What can hang from each mark
J: Q W Z
Z: Q R W Y
R: J W Y
C: J Q R Y
Y: C J R
W: C Q Z
Q: R

Each row was made from one small tree. The marks that hang from a mark follow it in brackets, in alphabetical order. Every link used is in the known rows. Write each row's tree.
Known rows
W{C Z{R}}: [ -7 -14  15 -19 -18  23  14  42   0  12  -9  -6  -6  22  18  -3 -40 -34
  15  19  -1 -18  -3  18   7  -7  13  46 -20 -45 -33  13]
Q{R{J{Z} W{C} Y}}: [ 24   7 -38   6  20  21  22 -36  22  23 -54  74   3   8 -52 -25 -13  37
  63 -16  -6  43  -5  29  -5  -5  23  64  -4   0  -1  21]
C{J{Q}}: [ 31  -4 -31  -2  29   2  -5 -18  30   1  30 -10 -17 -15 -18  -7 -11  21
 -46 -28  24   8  27  -2  -1 -15  19 -16 -22 -15   7   4]
C{R{J{Q Z{W}} Y}}: [ 38   1  -5  10  50  17  -4 -32  38 -15 -15   3 -31 -16  -9 -32 -17  51
 -32 -14  17  15 -24   5  10 -35  53 -40   4 -44   3  27]
C{Q R{J} Y}: [ -4  -3   5  -3  15  23  12 -30  20  -1  37  12 -46   2  21  19 -18  20
 -47 -36 -16  42  10  33  27 -20  27 -46 -11 -84  19  15]
C{Q R{J{Z} W} Y}: [  5  -7  -3  -8  54   0  20 -45  35  -8  16  18 -35 -21  25  -6 -32  47
 -29 -47 -34  57   5  52  17  -5  18 -47  -3 -64  25  17]
Q{R{J W{Z{Y}}}}: [ 13  35  -7  16  16  13 -21  10   4  35 -70  57   2  16 -17  -1 -46  15
  49 -16 -41  29 -22  35   3  -8  30  41  22  -6 -47  52]
W{C{J R} Q Z{Y}}: [  31  -27   37   -9    6   49   22   31   28   29    0    7  -22   10
   37   -1  -56  -35  -46  -17   -7  -19   23   29   33   -4    9   43
  -50 -114  -31   37]
R{Y}: [ 26  24 -29   7  -5  22   8 -20 -17  12  -7   8 -31  28 -10  -7  10  32
  18  -8   6  17  10  13   1 -32  13  26   6 -12   6  -1]
C{Q Y}: [ -4  19  -4   0  -4   6   1 -24   3   9  53  -1 -44   8  22  27   1   0
 -23 -32 -13  25  22  25  12 -11   4 -29  -3 -40  15 -10]
C{J Q{R} Y}: [-20  16  -8 -10   4  -4 -13 -41  25  25  69  28  -5  -1   8  32 -11 -30
 -35 -34 -14  46  44  14  24  -7  -4 -16 -22 -31   1  -6]
C{J}: [ 14  -1 -39  -8  16   9   5  -2   6  12  24  -3  -7   1 -10 -18 -10  12
 -14 -23   7  22  43   3   7 -13   2  -1 -18 -17  -5   6]
Z{R{Y{J{W}}}}: [  4  14 -19 -48   2   3  -4 -39 -15 -10 -39 -21 -31  57   2 -19   4  39
   2  13   3  17  -6  -8  -7 -25  27  -9  18  19   3 -14]
Y{R{W{Z}}}: [ 25 -11 -24   6  -3   9  19   5 -22  19 -37  -1 -21  17  15 -16 -25   3
  55  36 -20  -7  -6  26  -3  -1  -8  21  24 -17  -1   6]
W{Q{R{Y{C J}}} Z}: [ 44  12 -27 -10 -11  52   0 -22 -32  30 -21  -2  -3  57   2  22   6 -25
  42  50  45  -1   6  24 -37 -13  -8  57  12 -50  -5  -3]
Y{C{Q} R{W}}: [ 15   6 -57  -4 -23   5  -5 -14 -44   8  23  -5 -52  38   5 -10  -3  -5
  57  -7   2   3  -3   8 -15  14 -15 -49  48   2  45 -19]
J{W}: [ -1  -7 -27 -18  26  10  -7 -30  15  -6 -16 -20 -26   5 -17  -6  11  12
  -5 -10  -3   2  -3  16  18  -8   9  -8  -3  15   4  -8]
C{J{Q W{Z}} R Y}: [ 20 -35  21 -33  61  -6  20 -54  68 -18   9 -42 -36 -29  33  11 -31   2
 -98 -15  -2   3  16  41  43 -31  17 -24 -47 -80  22   9]
Z{R W{C{J}}}: [-16   0   5 -15 -29   4 -20  31   7  16  33   5  -8  23   3 -36 -34 -29
   4 -22  -8   6  30 -17  12  -5  27 -20 -22 -20 -33  24]
J{Q Z{R{W Y}}}: [ 33  30  -1 -13  35 -21 -13 -40  18 -15 -19   2 -28   2   2 -27 -23  54
  -3 -19  -5  21 -28  19 -20 -21  29  -4  20  19  11  -1]
W{Z{Q R}}: [ -4  24  14 -17  11  -5 -39  44   2   7  -6 -10 -10   5  24  -4 -45 -32
  -2   7  -7 -17 -11  15   1  -7  -6   6  11 -30 -49  21]
C{Q R}: [-16 -11   8  -8  10  34  -7 -31   6  -4  39  -9 -30   1  33   9 -10 -16
 -37 -17 -10   8   7  17  30  -7   2 -36  -7 -41   8  -4]
Q{R}: [-15  14 -15  -7  -1  26 -22 -20  -4  21   4  19  10  19 -18  10  -6 -27
  15   6  -1  15   3   7  14   3  10  21   4  20 -22  -2]
R{J{Q}}: [ 34   2 -32  15  27  16  -7 -11  24  -4 -11   7 -25  -9 -44   2  -6  47
 -19 -19  24  11 -13   6 -11 -14  44 -17  -1 -21   3  17]
C{J{Z} Q R{Y}}: [ 11 -13 -17 -21  54  11  24 -45  32   0  42   4 -18 -23  32 -20 -17  20
 -54 -32   6  30  33  17  30 -28  -8 -18 -29 -59  17  -4]
Q{R{J W}}: [  0  20 -32  14  11  15 -21 -35   5  21 -36  58   6  11 -46  -6 -11  27
  51 -13 -25  48  -6  25  -7   1  25  16  17  21 -13  29]
Z{W{Q} Y{C}}: [ 32  46  -5  11 -25  23 -50  40 -34  25  21 -15 -49  54   5  -8 -12 -21
  22 -31   7 -13  -8   2 -10   3  22 -41  37 -21 -21  20]
Y{J R{W}}: [ 26  -8 -50 -18 -17  15  19 -16 -47  12 -32 -11 -28  54   2 -30 -11  31
  53  30  -7  12  14 -12 -22  16   9 -19  45  19  15 -12]
Y{J{W{Q} Z{R}}}: [  5 -21   1 -62  48   8  -8 -21  21 -13 -17 -41  -8  14  12 -12 -15  15
 -32  25  11   2 -17   5 -13  18  12 -20   1   1 -15 -21]
Z{R{Y} W{C{J Q}}}: [ -8  19  11   0 -38   4 -22  -2  10  18  47  29 -30  20  13 -22 -14 -16
   1 -35 -13  16  28 -13   7 -28  14 -25 -21 -39 -13  17]
Q{R{W{C{J{Z}}}}}: [  2 -15 -34 -19  30   6  15 -26  35  23   0  40  26 -13 -25 -28 -32 -13
  23 -24 -10  31  36  19   9  20  -3  44 -29  11  -9   9]
J{Q}: [ 25   4 -18   3  14  12 -11 -19  14  -4  11 -16 -28  -3 -17   7  -5  14
 -28 -12  20  -6  -4   4  -3 -10  26 -12  -2  -2   7  -4]

Write each row's tree
[  9 -25 -35 -29  49 -16  26 -22  34  -4   6  -1 -48 -11  -5   6 -11  34
 -19 -11   0  23 -19  16  25   5  10 -55   9 -34  29 -20] => C{Q Y{R{J{W Z}}}}
[-25  13  28 -27 -55  10 -11   6 -14  11  46 -13 -40  53  39   3 -19 -28
  -5 -12 -16  10  25 -16  -3   2  36 -58   3 -43 -11  -1] => Z{R W{C{Q Y{J}}}}
[ 63 -10 -61  11  12   6  13   8 -11   5 -39  -6 -40  14 -24 -15 -28  31
  51  18  28  -9 -31  24 -32  -4  20 -16  35 -37  32  18] => Y{C R{J{Q} W{Z}}}
[ 10  41  12 -38   3  -3 -40  67 -25  16 -35 -21 -23  50  37 -13 -64 -11
  -8   0  -8 -22  -3 -15  -9  -3  18  -7  35 -23 -67  26] => W{Z{Q R Y{J}}}
[ 44  -6 -26  21  -5  24   4 -12  -8  19 -30  36 -35  21 -29 -11  -9  41
  48  12 -12  22 -22  23 -25  13  12  -7  23 -28   8  17] => Y{R{J W{Q}}}
[ 19 -17 -30  -2 -35  22  28   0 -23  21 -17  15 -37  40 -13 -24 -15   1
  61   9 -13  -7   4   6   1  16   7  15  13   0  20  -3] => Y{R{W{C}}}
[ 15  -5  18  24 -35  47 -16   9   8  25  18   6 -27  17  -8  -3   3 -30
  19  -1   1 -17   6  10  -2  10  17   5 -19 -42 -22  18] => Z{W{C Q}}
[ -3 -23 -40 -25  35  24  -5 -38  17 -19   7 -13 -45   6  -9   0   1  11
 -22 -32  15  13 -16  23  21 -11  14 -67   3 -44  38   5] => Y{C{Q R{J{W}}}}
[  3   7   3  -2   0  33   3 -50  -2   0  24   6 -42  14  28   4   4   7
 -25 -20  -8  16   6  19  25 -31   5 -16  -3 -48  19  -4] => C{Q R{Y}}
[  0   4  13   2 -16  18  19 -21  13  31 -18  31  -5  20   9  19 -26 -36
  40   3 -34  20  16  54  12   3   7  66 -18 -37  -8  19] => Q{R{W{C{Y} Z}}}
[ 10  -2 -10  23 -10  44  14 -19  24  35 -25  71  -2   3 -27  27  -5 -13
  35   8   6  14  -6  28   5 -24  10  69 -28 -65 -17  23] => W{C{Q{R{J Y}}} Z}
[ 35 -16 -37 -27  51  12  13 -16  15 -13  -4 -44  -8  -3  -6 -13 -13  33
 -36   9  43  -5   9 -12 -20   8  27 -19   5   2   4 -21] => Y{J{Q Z}}
[-19  -2  -2 -14 -18  11   6 -31  32  33  68  39 -10   7   1  30 -14 -48
 -26 -39  -9  32  50  13  29   1   0   8 -44 -46   4  -3] => W{C{J Q{R} Y}}
[  0  -4  30  -5 -33  19 -29  25  18  22  42   9 -14  17   6 -19 -25 -37
  -6 -13  -5   1  19  -4  -1   3  18 -12 -35 -47 -34  25] => Z{R W{C{J} Q}}
[ 13 -15 -29   9  19  23  12  33  25  11 -12  17  -4  -7 -34 -35 -22  16
  27 -15  12   8   4   0   4   6  36  -3 -12 -29 -24  27] => R{J{Z{W{C}}}}
[ 31 -20   8 -25  27  23  20 -34  20   7 -22 -41 -31  16  24  26   1   8
 -25  31   1   1  10  43  -8  -7   4  12 -17 -69  -1  -4] => C{Y{J{W{Q Z}}}}
[ 20   7 -25 -15  36  -5 -23 -86  52   5  -9  18 -14  -6 -42   3  11  14
 -35 -17  14  19   2   2  16 -30  17   9 -20  19  15  -4] => C{J{Q{R{Y}} W}}
[ 37   7 -18 -11  29 -23 -16  37  18  14  16 -19 -31   3   7 -40 -52   7
 -30 -20  13 -18  -1 -42  19   4  33 -66  24   1 -19   6] => C{J{Q Z{W Y{R}}}}
[ 63   5 -48   0   8  11   6  60 -18  15 -33 -12 -51  38 -13  -2 -46  15
  18   2  42 -33 -39  -6  -7 -10  37 -19  39 -46   4  17] => W{Z{Y{C R{J{Q}}}}}
[ -2   9 -57 -20  44 -11 -17 -36  15  13  43  19  10 -13  -5 -12 -21 -18
  19 -40   7  38  30  22  -6  16 -23 -20   5  11  19  -7] => Y{C{J{Z} Q{R{W}}}}
[ 26 -15 -15  -3  36  38 -13  12   9  -2  17 -15 -21   3   1 -28 -21   2
  -2  -7  28   8 -15  23  -4   6  23 -50   8 -68  -1  23] => Y{C{R{J{Z{W{Q}}}}}}
[  7  -2 -25 -32  33   2  28 -19   3   0  39 -28 -23   8  31   9 -10  20
 -35 -13  10  27  35   9  -6   5   6 -35   3 -35  12 -28] => C{Q Y{J{Z}}}
[ 11 -41 -36 -41  48  14  17 -14  20  -9  -1 -48 -19  -1  21 -18 -25 -19
 -29  -4  17  -6  21  33  31 -20  -9 -14 -26 -60  20   8] => Y{C{J{W{Z}} R}}
[  7  -3  -8 -25  37 -10 -31 -23  43 -24 -26  -6 -32  -3 -36  -3 -15  42
 -36 -17   7  10 -47   4   2 -16  51 -43   1   7   0  10] => Z{R{J{Q W}}}
[-10  37  17  14   2  10 -36 -14   4  33 -22  41  -6   7  23  21 -37 -27
  29 -23 -50  10 -12  31  13  -1   0  18  20   0 -35  25] => C{Q{R{W{Z{Y}}}}}
[  8  34  12 -15  -4  -8 -35  33   8  11   2  11 -28  19   6 -43 -32 -15
  19 -17   0 -13  -6 -13   3  -8  15  -8  12 -13 -36  17] => J{Z{Q R{Y} W{C}}}
[ 10   5  -6  14   8  44 -26 -19  17  28  -9  50   7   6 -42  23  -1  -3
  10   8   7  29 -17  23  -7   5  18  26  -8 -25 -25  20] => W{Q{R{J}}}
[ 56 -19 -63 -31  13  19  22  -4 -40   8 -10 -35 -30  47   6 -30 -15  16
  52  35  34  -2   3   7 -46  38  -9 -23  46  -9  32 -27] => Y{C J{Z} R{W{Q}}}
[ 24 -16   9  -1  22  26  -4 -47  22   6  15   9 -18  -6  19 -20 -19  12
 -26 -24 -26  30  28  41   3  -2  -4 -10 -24 -51   9  25] => C{J R{W{Q}}}
[ 28  37 -31 -26  20 -11 -40  16 -16   8   8  -1 -51  35  22 -45 -53   1
  -7 -80 -18  10  28  10  11   1  -1 -51  29 -25   5  38] => Z{Q Y{C{J R{W}}}}
[ 19  15  26   3 -42  20 -21   4  10  25  29  25 -26  30   2 -24 -12 -12
   5 -15  -4  13  19  -2  -5 -22  19   7 -29 -55 -23  27] => Z{R{Y} W{C{J} Q}}
[ 20 -33  12 -30  74  17  21 -44  59 -14  -6 -10 -38 -18   8   6 -15  35
 -64 -16  -4  32 -17  54  28  -4  24 -26 -27 -77  16   7] => C{R{J{W{Q} Z}} Y}
[ 42  -2 -11 -19  10  38  13 -58  -5 -13 -15 -28 -41  36  12  -9  -2  38
 -44   9  29   4   9  -8  -6 -29  39 -15   4 -35  24  -6] => C{R{Y{J{Q}}}}
[ 52  13 -24   3  -8  23  14  -7 -12  21 -64  16 -31  31   0 -25 -14  23
  54   7  -3  -8  30  20 -34 -10  -3  55   5 -43  -6  27] => R{W{C Z{Q}} Y{J}}
[ 33  -3 -11  12 -16  24  -4 -21 -16  18  -9  10 -38  28   0  -8  -5   9
  40  20 -15   4 -12  22 -15  17  -6  -3  25 -10  12  -2] => Y{R{W{Q}}}
[ 25   3   6   9  13  27  22 -43  -5   3 -43   8 -27  14  33 -18 -19  25
  22   7 -31  16   3  53  11 -39   3  37   1 -52   7  25] => C{R{W{Z} Y}}
[  9  41 -20  12  -9  14 -16 -63 -12  22 -29  49  -9  31 -19  -6   6  16
  56  -8 -28  40   1  26  -5 -20   9  40  20  29   3   9] => Q{R{W Y}}
[ 20  35 -38  -6 -41   6 -27  63 -65  24   8 -25 -56  78  10 -31 -29 -25
  54  -9   9 -26 -12 -32   9   4  26 -62  67   6  -7   3] => Z{W Y{C R}}
[ 13 -15 -47 -44   1  43  13  -6 -45  -7   9 -52 -28  60  21 -19 -13  -3
  -3   9  36   1  29  -3  -6   1  16 -34  20 -32  25 -11] => Y{C{R} J}
[ 34  12  -8 -19  -7  26  -1  65 -12  30 -43  -7 -28  40  13 -10 -45 -17
   6  -6   8 -39  22 -10  -4  10  11  31   7 -47 -47  27] => W{C Z{Q Y{J}}}
